Each row comes from the steps of one path. Every step used is in the known rows, and no mark comes twice. Write the path behind each row, first mark first.
Known rows
gugu/pinuko: |  .25 |  .09 | -.17 |  .03 | -.12 |  .14 |  .02 |  .11 | -.03 |  .23 |  .06 |  .10 |  .07 | -.14 | -.03 |
zela/boba/nipu: | -.02 |  .08 | -.16 | -.11 |  .31 | -.04 |  .16 |  .09 | -.01 | -.04 |  .03 |  .49 | -.16 | -.04 | -.16 |
zela/gugu/tenuna/boba/pinuko: |  .09 |  .00 | -.17 |  .07 |  .16 | -.10 |  .03 | -.03 |  .11 | -.17 | -.03 |  .21 |  .09 |  .07 | -.06 |
tenuna/gugu/zela/boba/pinuko: | -.17 | -.03 | -.18 | -.15 |  .10 |  .01 |  .07 |  .08 |  .05 | -.09 |  .06 | -.04 |  .15 | -.22 | -.34 |
tenuna/boba/pinuko: | -.19 | -.05 | -.04 | -.01 |  .16 | -.03 | -.19 |  .07 | -.02 | -.12 |  .13 |  .00 | -.21 |  .24 | -.11 |
boba/pinuko/gugu: | -.04 | -.17 | -.10 |  .08 | -.21 |  .18 | -.02 |  .02 |  .04 | -.15 |  .02 | -.37 | -.26 |  .12 | -.08 |
pinuko/gugu/zela/boba/nipu: |  .00 | -.18 | -.31 | -.12 | -.31 |  .14 |  .24 |  .15 |  .06 |  .05 | -.02 |  .02 | -.10 | -.07 | -.05 |
nipu/gugu/zela/boba/pinuko: | -.06 | -.13 |  .00 | -.15 | -.22 |  .09 |  .00 |  .24 |  .05 |  .14 | -.09 | -.17 |  .04 | -.24 | -.23 |
pinuko/gugu/zela: |  .02 | -.22 | -.21 | -.06 | -.52 |  .17 |  .14 |  .09 |  .06 |  .07 | -.03 | -.29 |  .00 | -.04 |  .06 |
tenuna/boba/nipu/gugu: | -.28 | -.09 | -.13 | -.21 | -.19 | -.09 | -.09 |  .14 | -.09 | -.08 |  .18 |  .26 | -.22 |  .23 | -.01 |
boba/nipu/gugu/zela: | -.09 | -.14 | -.09 | -.19 | -.44 |  .07 |  .10 |  .20 | -.04 |  .02 |  .00 |  .01 | -.14 | -.09 | -.26 |
zela/boba/pinuko: |  .00 |  .06 | -.03 |  .02 |  .43 |  .03 |  .01 |  .08 |  .05 | -.04 | -.03 |  .12 | -.12 | -.06 | -.22 |
boba/pinuko/gugu/nipu: |  .07 | -.11 | -.10 |  .06 | -.38 |  .26 |  .00 |  .12 |  .00 | -.15 | -.06 | -.43 | -.27 |  .11 | -.05 |
tenuna/boba/nipu/gugu/pinuko: | -.15 | -.04 | -.22 | -.19 | -.25 | -.02 | -.08 |  .20 | -.10 |  .04 |  .22 |  .32 | -.18 |  .17 | -.03 |
pinuko/gugu/tenuna: |  .14 | -.04 | -.28 |  .05 | -.35 |  .14 |  .15 | -.03 |  .10 |  .00 | -.01 | -.15 | -.04 |  .08 |  .36 |
pinuko/gugu/nipu: |  .10 | -.07 | -.18 | -.04 | -.61 |  .20 |  .10 |  .11 | -.02 | -.05 | -.05 | -.23 | -.10 |  .09 |  .24 |

Write each row's path
|  .06 |  .03 | -.06 | -.05 | -.32 |  .04 |  .01 |  .07 |  .05 |  .10 | -.05 | -.10 |  .08 | -.06 |  .21 |
nipu/gugu/tenuna
|  .01 |  .00 | -.15 | -.10 | -.31 |  .04 |  .11 |  .10 | -.01 | -.03 |  .01 |  .12 | -.17 |  .01 |  .00 |
boba/nipu/gugu/tenuna
|  .01 | -.05 | -.39 | -.04 | -.33 |  .07 |  .13 |  .02 |  .04 | -.07 |  .11 |  .09 | -.19 |  .25 |  .33 |
pinuko/gugu/tenuna/boba/nipu
|  .07 |  .01 | -.14 | -.01 |  .04 |  .15 |  .07 |  .15 |  .04 | -.07 | -.07 | -.02 | -.19 | -.01 | -.07 |
zela/boba/pinuko/gugu/nipu
|  .03 | -.04 | -.34 |  .00 | -.29 |  .07 |  .07 |  .00 |  .08 | -.01 |  .08 | -.01 | -.07 |  .22 |  .41 |
pinuko/gugu/tenuna/boba
|  .07 |  .00 | -.09 | -.10 |  .13 |  .04 |  .14 |  .16 |  .06 |  .18 | -.10 |  .09 |  .12 | -.26 | -.20 |
gugu/zela/boba
| -.09 |  .01 | -.13 | -.17 |  .08 | -.04 |  .11 |  .15 | -.02 | -.01 |  .02 |  .41 | -.13 | -.08 | -.12 |
zela/boba/nipu/gugu
|  .04 |  .14 | -.26 | -.03 |  .08 | -.05 |  .07 |  .03 |  .01 | -.03 |  .09 |  .31 | -.14 |  .19 |  .16 |
gugu/tenuna/boba/nipu
|  .17 | -.01 | -.04 | -.02 | -.21 | -.02 |  .10 |  .07 |  .00 | -.16 | -.17 |  .13 |  .17 | -.07 | -.14 |
zela/gugu/nipu
| -.13 | -.09 | -.15 | -.04 | -.23 |  .10 | -.13 |  .15 | -.04 | -.14 |  .09 | -.17 | -.27 |  .30 |  .04 |
tenuna/boba/pinuko/gugu/nipu
|  .01 | -.22 | -.12 |  .05 | -.31 |  .24 |  .04 |  .10 |  .07 | -.05 | -.03 | -.47 | -.19 |  .00 | -.20 |
boba/pinuko/gugu/zela
| -.06 |  .00 | -.08 | -.06 | -.22 |  .02 | -.11 |  .11 |  .04 |  .03 |  .03 | -.11 | -.06 |  .09 |  .15 |
nipu/gugu/tenuna/boba/pinuko
|  .04 | -.01 | -.16 | -.14 |  .09 |  .04 |  .21 |  .19 |  .03 |  .12 | -.06 |  .23 | -.02 | -.22 | -.31 |
gugu/zela/boba/nipu
